What can hang from each mark
dogu: gomul
zabad: gofedu
rinud: gofedu
gomul: dogu gagi
suvo: gagi zanom
gagi: gomul suvo togovit
togovit: rinud
zanom: suvo
gofedu: dogu rinud zabad

Known rows, with every way that one mark hangs from another
[togovit [rinud gofedu]]: -1.31 -0.82 +2.05 -0.69 +0.10 +0.42 -1.18 -0.84 +0.40 -0.65 +0.88 -0.47 +1.24 +0.55 -3.10 +2.98 -1.72 -1.11 -1.57 -1.15 -2.82
[gomul dogu [gagi togovit]]: -1.15 -3.13 +4.49 -0.60 +3.59 +1.30 -5.16 -1.23 +1.36 -1.03 +1.07 -1.47 +1.77 +0.77 -0.59 +3.02 -0.46 -1.79 -0.28 +2.26 +0.48
[dogu gomul]: -0.49 -3.21 +3.16 -0.98 +0.47 +0.00 -1.93 -2.06 +1.03 -0.27 -0.45 -2.21 +2.68 +0.33 -2.26 +2.62 -1.15 -1.49 -0.35 +0.67 -0.81
[gomul [gagi suvo]]: -0.73 -5.00 +4.50 +0.39 +0.81 +1.52 -2.64 -1.00 +1.84 -0.67 +0.79 -0.34 +1.27 +0.27 -2.00 +2.15 -0.02 -1.88 -1.69 +1.71 -0.22
[rinud [gofedu [dogu [gomul [gagi suvo]]] zabad]]: -2.49 -5.43 +3.00 -3.02 +1.94 -2.44 -3.27 -2.10 +1.16 +0.04 -0.48 -4.44 +4.03 -0.06 -3.03 +3.14 -1.46 -0.30 +0.17 -1.02 -1.60
[zabad [gofedu [dogu gomul] rinud]]: -1.50 -3.21 +3.52 -4.61 -1.71 -2.47 -1.16 -5.02 +0.45 -0.02 -2.27 -4.69 +4.60 -0.38 -2.94 +2.93 -1.00 -0.98 +0.96 +1.20 -1.98
[suvo [gagi [togovit [rinud gofedu]]] zanom]: -2.09 -1.41 +3.76 +1.88 +1.73 +1.86 -1.94 +0.32 +0.96 -1.59 -0.68 -2.70 -1.17 +1.62 -2.99 +3.82 -2.52 -1.58 -2.60 +0.22 -1.73
[zanom suvo]: -1.02 -2.13 +3.61 +0.93 -0.11 +1.76 -0.51 -2.37 +1.28 -0.98 -1.85 -3.18 +0.58 +0.74 -3.04 +2.74 -0.80 -1.63 -1.76 +0.78 -1.01
[zanom [suvo [gagi gomul [togovit rinud]]]]: -1.96 -1.04 +5.80 +2.95 +3.16 +3.13 -3.02 +0.07 +1.40 -1.31 -1.24 -2.77 -0.97 +1.81 -1.87 +4.11 -1.12 -1.76 -2.81 +1.90 -0.02
[gofedu [dogu [gomul gagi]] rinud zabad]: -2.46 -4.83 +3.39 -4.87 +1.02 -1.88 -3.05 -4.09 +0.74 -0.27 -0.46 -4.16 +4.35 -0.13 -3.37 +2.71 -0.78 -0.45 +1.59 +0.23 -1.02
[dogu [gomul [gagi [togovit [rinud [gofedu zabad]]]]]]: -2.96 -3.02 +2.16 -2.19 +4.92 -0.72 -5.17 -0.65 +0.57 -0.90 +1.61 -1.89 +2.01 +0.50 -2.73 +3.29 -2.20 -0.73 +0.34 -1.13 -1.20
[zabad gofedu]: -1.38 -2.48 +3.35 -1.18 -0.61 +0.60 -0.91 -3.60 +0.97 -0.44 -1.84 -1.43 +2.10 -0.05 -2.79 +3.07 -0.64 -2.49 -1.03 +1.48 -1.96
[suvo [gagi togovit]]: -2.23 -3.34 +4.74 +1.33 +1.91 +2.52 -2.19 -0.71 +1.25 -0.78 -1.17 -0.10 -0.17 +0.83 -1.95 +3.52 -1.44 -2.82 -1.56 +2.41 -1.11
[gagi [suvo zanom] [togovit [rinud gofedu]]]: -0.76 -2.09 +3.37 +1.71 +0.72 +0.80 -1.78 +0.34 +1.31 -1.56 +0.86 -3.25 -0.46 +1.04 -2.85 +3.28 -1.31 -1.55 -2.93 +0.19 -2.04
[zanom [suvo [gagi [gomul dogu] togovit]]]: -1.79 -1.21 +6.74 +2.46 +2.94 +2.79 -3.88 -0.79 +1.70 -1.02 -2.28 -4.59 +0.87 +1.83 -0.94 +4.65 -0.85 -1.98 -2.28 +2.85 +1.01
[gomul dogu gagi]: -0.73 -2.94 +4.16 -0.97 +1.77 +1.07 -3.88 -2.02 +1.26 -0.61 +0.55 -1.84 +2.61 +0.64 -1.22 +2.75 -0.42 -1.36 -0.53 +1.43 +0.32
[rinud [gofedu dogu]]: -1.72 -2.38 +2.49 -1.95 -0.18 -0.92 -0.50 -2.10 +0.60 -0.12 -0.99 -2.26 +2.63 +0.23 -2.84 +3.17 -1.30 -1.01 -0.60 -0.72 -3.08
[dogu [gomul gagi]]: -0.61 -4.55 +3.66 -1.32 +2.15 +0.31 -3.75 -1.68 +1.38 -0.50 +0.45 -1.55 +2.67 +0.39 -1.83 +2.12 -0.98 -1.25 +0.08 +0.89 +0.56
[zabad [gofedu rinud]]: -1.63 -2.17 +3.77 -2.62 -2.50 +0.44 -0.56 -4.28 +0.69 -0.65 -1.29 -1.33 +2.81 -0.23 -3.52 +2.77 -0.39 -2.26 -0.61 +1.91 -2.03
[rinud [gofedu zabad]]: -2.83 -2.04 +1.97 -1.61 +0.38 +0.26 -0.97 -2.27 +0.60 -0.41 -0.68 -1.20 +2.38 +0.10 -4.13 +3.62 -1.38 -1.87 -0.93 -1.00 -3.06
[rinud [gofedu dogu zabad]]: -2.90 -2.45 +1.82 -2.79 +0.47 -1.32 -0.71 -3.01 +0.44 -0.13 -1.55 -3.19 +3.00 -0.07 -3.97 +3.83 -1.37 -1.20 -0.16 -1.30 -3.80
[gomul dogu [gagi suvo togovit]]: -0.82 -4.26 +5.25 +0.17 +2.80 +1.20 -5.01 -0.62 +1.80 -0.85 +1.31 -1.92 +1.64 +0.57 -0.45 +2.98 -0.14 -1.90 -1.25 +2.82 +0.59
[rinud gofedu]: -1.59 -1.97 +2.63 -0.66 -0.25 +0.62 -0.87 -1.40 +0.85 -0.48 -0.10 -0.52 +1.97 +0.30 -3.09 +2.98 -1.33 -1.66 -1.33 -0.41 -2.38
[suvo [gagi togovit] zanom]: -1.57 -3.25 +4.94 +2.42 +1.43 +2.69 -1.70 -0.99 +1.56 -1.44 -1.99 -2.81 -0.97 +1.42 -2.55 +3.61 -1.32 -2.68 -2.29 +2.29 -0.54
[suvo [gagi gomul [togovit [rinud gofedu]]] zanom]: -1.80 -0.78 +5.03 +2.54 +2.46 +2.22 -2.98 +0.87 +1.30 -1.48 -0.28 -2.90 -0.33 +1.91 -2.43 +4.34 -1.57 -1.70 -3.03 +0.74 -0.90

Rows
-1.56 -0.03 +6.21 +2.44 +3.43 +2.56 -4.18 -0.33 +1.25 -1.15 -1.26 -4.57 +0.25 +2.05 -1.00 +4.57 -1.20 -1.36 -2.51 +2.07 +0.57 -> [zanom [suvo [gagi [gomul dogu] [togovit rinud]]]]
-2.43 -1.87 +1.18 -3.68 +1.54 -2.86 -1.84 -2.53 -0.08 +0.07 -0.65 -4.64 +3.53 +0.11 -3.61 +3.81 -2.34 -0.08 +0.53 -2.51 -3.52 -> [togovit [rinud [gofedu [dogu gomul] zabad]]]
-2.60 -2.95 +1.75 -3.67 +1.00 -2.67 -1.57 -3.08 +0.35 +0.23 -1.59 -4.67 +4.18 -0.03 -3.60 +3.82 -1.97 -0.55 +0.78 -1.73 -3.05 -> [rinud [gofedu [dogu gomul] zabad]]
-2.80 -2.00 +1.58 -3.21 +3.29 -2.60 -3.11 -1.85 +0.02 -0.29 -0.15 -4.23 +2.64 +0.29 -2.95 +4.16 -2.28 -0.43 +0.65 -1.68 -3.34 -> [gagi [togovit [rinud [gofedu [dogu gomul] zabad]]]]
-2.09 -2.17 +6.37 +3.08 +2.70 +3.30 -2.80 -0.46 +1.82 -1.19 -2.26 -2.75 -0.37 +1.61 -1.89 +4.07 -0.69 -2.39 -2.59 +2.67 +0.38 -> [zanom [suvo [gagi gomul togovit]]]
-1.17 -1.42 +5.99 +0.88 +1.07 +2.03 -3.10 -1.26 +1.34 -0.14 -1.34 -2.35 +2.61 +1.20 -1.13 +4.32 -0.60 -1.99 -1.93 +2.31 +0.22 -> [suvo [gagi [gomul dogu]]]
-0.95 -1.92 +4.07 -0.55 +4.02 +1.06 -5.36 -0.71 +0.94 -1.09 +2.02 -1.34 +1.09 +0.95 -0.63 +3.04 -0.77 -1.18 -0.56 +1.49 +0.01 -> [gomul dogu [gagi [togovit rinud]]]
+0.00 -3.21 +5.90 +2.91 +1.16 +2.01 -2.67 -0.27 +2.41 -1.37 -0.08 -3.67 +0.37 +1.13 -1.82 +3.60 +0.81 -2.64 -3.02 +2.91 -0.01 -> [gagi gomul [suvo zanom] togovit]
-2.50 -2.75 +2.92 -3.70 -1.34 -0.85 -0.29 -4.42 +0.40 -0.29 -1.36 -3.03 +3.21 -0.24 -4.24 +3.45 -0.32 -1.41 +0.36 +0.44 -3.26 -> [gofedu dogu rinud zabad]
-2.61 -0.89 +1.40 -1.61 +0.79 +0.03 -1.21 -1.73 +0.18 -0.63 +0.28 -1.28 +1.69 +0.30 -4.16 +3.58 -1.84 -1.22 -1.13 -1.80 -3.56 -> [togovit [rinud [gofedu zabad]]]
-1.89 -2.56 +3.60 -3.85 -2.41 -1.11 -0.20 -5.01 +0.54 -0.28 -2.16 -3.03 +3.48 -0.37 -3.25 +3.02 -0.36 -1.50 +0.04 +1.55 -2.84 -> [zabad [gofedu dogu rinud]]
-3.00 -0.82 +2.92 -1.85 +3.44 -0.88 -3.13 -1.18 +0.46 -0.51 +0.28 -2.91 +2.26 +0.51 -2.73 +4.69 -0.78 -1.10 -0.62 -0.82 -3.27 -> [gagi gomul [togovit [rinud [gofedu dogu zabad]]]]
-0.53 -1.40 +6.26 +2.02 +0.62 +2.35 -2.67 -1.50 +1.74 -0.85 -2.04 -5.27 +1.86 +1.86 -1.67 +4.34 -0.52 -1.94 -2.62 +2.33 +0.73 -> [suvo [gagi [gomul dogu]] zanom]
+0.10 -3.00 +5.04 +1.49 +2.78 +1.20 -4.80 -0.29 +1.74 -1.70 +1.49 -4.72 +0.17 +1.35 -0.99 +3.03 -0.39 -1.24 -2.15 +1.95 +0.62 -> [gomul dogu [gagi [suvo zanom] [togovit rinud]]]
+0.10 -4.64 +4.53 +1.17 +3.17 +0.45 -4.66 +0.02 +1.83 -1.55 +1.37 -4.51 +0.16 +1.15 -1.56 +2.41 -0.94 -1.07 -1.48 +1.38 +0.86 -> [dogu [gomul [gagi [suvo zanom] [togovit rinud]]]]
-0.78 -5.83 +4.78 +0.01 +3.22 +0.45 -4.84 -0.27 +1.90 -0.71 +1.20 -1.60 +1.60 +0.32 -1.01 +2.36 -0.71 -1.74 -0.68 +2.17 +0.71 -> [dogu [gomul [gagi suvo togovit]]]
-1.52 -1.26 +1.97 -1.95 +0.27 -1.08 -0.87 -1.57 +0.19 -0.29 -0.03 -2.26 +1.90 +0.36 -2.85 +3.17 -1.63 -0.44 -0.78 -1.50 -3.58 -> [togovit [rinud [gofedu dogu]]]
-1.23 -3.44 +3.06 -3.25 +0.17 -2.33 -1.53 -4.38 +0.71 +0.24 -2.78 -4.82 +3.85 -0.27 -2.15 +3.20 -1.18 -1.24 +0.59 +0.72 -1.95 -> [zabad [gofedu [dogu gomul]]]
-1.77 -3.81 +3.54 -0.94 +3.01 -0.64 -3.69 +0.27 +1.09 -0.81 +1.65 -1.72 +0.88 +0.50 -1.63 +2.92 -1.17 -0.57 -1.09 +0.07 -2.07 -> [gomul [gagi suvo [togovit [rinud [gofedu dogu]]]]]
+0.35 -5.65 +4.57 +0.62 +0.89 +0.32 -3.12 -1.30 +2.18 -1.06 -0.10 -4.81 +1.66 +0.80 -2.21 +2.14 -0.63 -1.18 -1.52 +1.31 +1.15 -> [dogu [gomul [gagi [suvo zanom]]]]
-1.74 -4.52 +4.04 -4.94 -0.09 -2.21 -2.94 -4.66 +0.81 -0.23 -1.31 -4.01 +4.49 -0.24 -2.46 +2.40 -0.77 -0.55 +1.34 +1.37 -0.65 -> [zabad [gofedu [dogu [gomul gagi]] rinud]]
-0.73 -0.38 +6.06 +2.48 +2.87 +2.35 -4.16 -0.16 +1.39 -1.36 -0.54 -5.00 +0.33 +2.14 -1.08 +4.63 -0.83 -1.77 -2.65 +2.41 +0.39 -> [suvo [gagi [gomul dogu] [togovit rinud]] zanom]
-2.91 -4.33 +2.21 -3.97 +2.75 -2.37 -3.34 -2.70 +0.70 -0.06 -0.68 -4.05 +4.10 +0.04 -3.15 +3.23 -1.77 -0.21 +1.13 -1.52 -1.67 -> [rinud [gofedu [dogu [gomul gagi]] zabad]]
-2.14 -5.03 +2.96 -3.48 +2.88 -1.74 -3.49 -3.34 +0.96 -0.05 -0.94 -4.26 +3.61 +0.01 -2.67 +2.97 -0.94 -0.72 +1.30 -0.17 -0.99 -> [gofedu [dogu [gomul gagi]] zabad]
-0.44 -2.21 +5.04 +1.72 +2.09 +1.66 -3.44 +0.46 +1.53 -0.80 +1.71 -0.73 +0.53 +0.74 -1.32 +3.59 +0.36 -2.22 -2.60 +2.21 -1.03 -> [gagi gomul suvo [togovit rinud]]
-1.32 -1.82 +4.19 -0.08 +2.16 -0.58 -2.96 +0.43 +1.15 -0.40 +1.05 -2.33 +1.69 +0.60 -1.54 +4.06 -0.40 -1.08 -1.97 +0.36 -2.49 -> [gagi gomul suvo [togovit [rinud [gofedu dogu]]]]
-2.86 -1.05 +3.92 +1.92 +2.27 +2.16 -1.87 +0.19 +0.82 -1.44 -1.40 -2.28 -1.26 +1.56 -2.90 +3.67 -2.82 -1.16 -2.44 -0.09 -1.59 -> [zanom [suvo [gagi [togovit [rinud gofedu]]]]]
-2.12 -1.66 +4.59 +2.33 +2.50 +2.80 -1.93 -0.55 +1.01 -1.42 -1.65 -2.63 -1.73 +1.50 -2.39 +3.58 -2.06 -1.66 -2.33 +1.29 -0.94 -> [zanom [suvo [gagi [togovit rinud]]]]
-0.03 -4.95 +4.76 +1.54 +0.33 +1.72 -2.13 -1.28 +2.24 -1.38 +0.02 -3.22 +0.55 +0.83 -2.53 +2.24 +0.03 -1.88 -2.45 +1.66 +0.34 -> [gomul [gagi [suvo zanom]]]
-0.48 -1.46 +4.62 +2.31 +1.51 +1.24 -2.85 +0.91 +1.72 -1.45 +1.16 -3.47 +0.31 +1.38 -2.34 +3.76 -0.38 -1.64 -3.37 +0.70 -1.23 -> [gagi gomul [suvo zanom] [togovit [rinud gofedu]]]
-1.13 -1.86 +1.85 -2.71 +0.88 -2.41 -1.78 -1.59 +0.11 -0.03 -0.11 -3.77 +3.07 +0.39 -2.49 +3.14 -2.28 +0.19 +0.09 -1.91 -2.80 -> [togovit [rinud [gofedu [dogu gomul]]]]
-2.78 -1.30 +1.37 -2.87 +0.92 -1.52 -0.87 -2.53 -0.03 -0.24 -0.63 -3.14 +2.24 +0.12 -3.93 +3.84 -1.69 -0.54 -0.42 -2.13 -4.31 -> [togovit [rinud [gofedu dogu zabad]]]
-1.31 -5.67 +4.76 -4.11 -0.81 -2.24 -2.80 -4.08 +1.26 -0.14 -1.12 -4.53 +4.36 -0.44 -2.38 +2.39 -0.53 -0.69 +0.43 +1.93 -0.59 -> [zabad [gofedu [dogu [gomul [gagi suvo]]] rinud]]
-2.31 -4.02 +2.75 -2.95 +5.17 -1.72 -4.90 -2.04 +0.64 -0.62 +0.48 -3.90 +2.17 +0.32 -1.97 +3.33 -1.33 -0.55 +1.19 -0.16 -1.25 -> [gofedu [dogu [gomul [gagi [togovit rinud]]]] zabad]
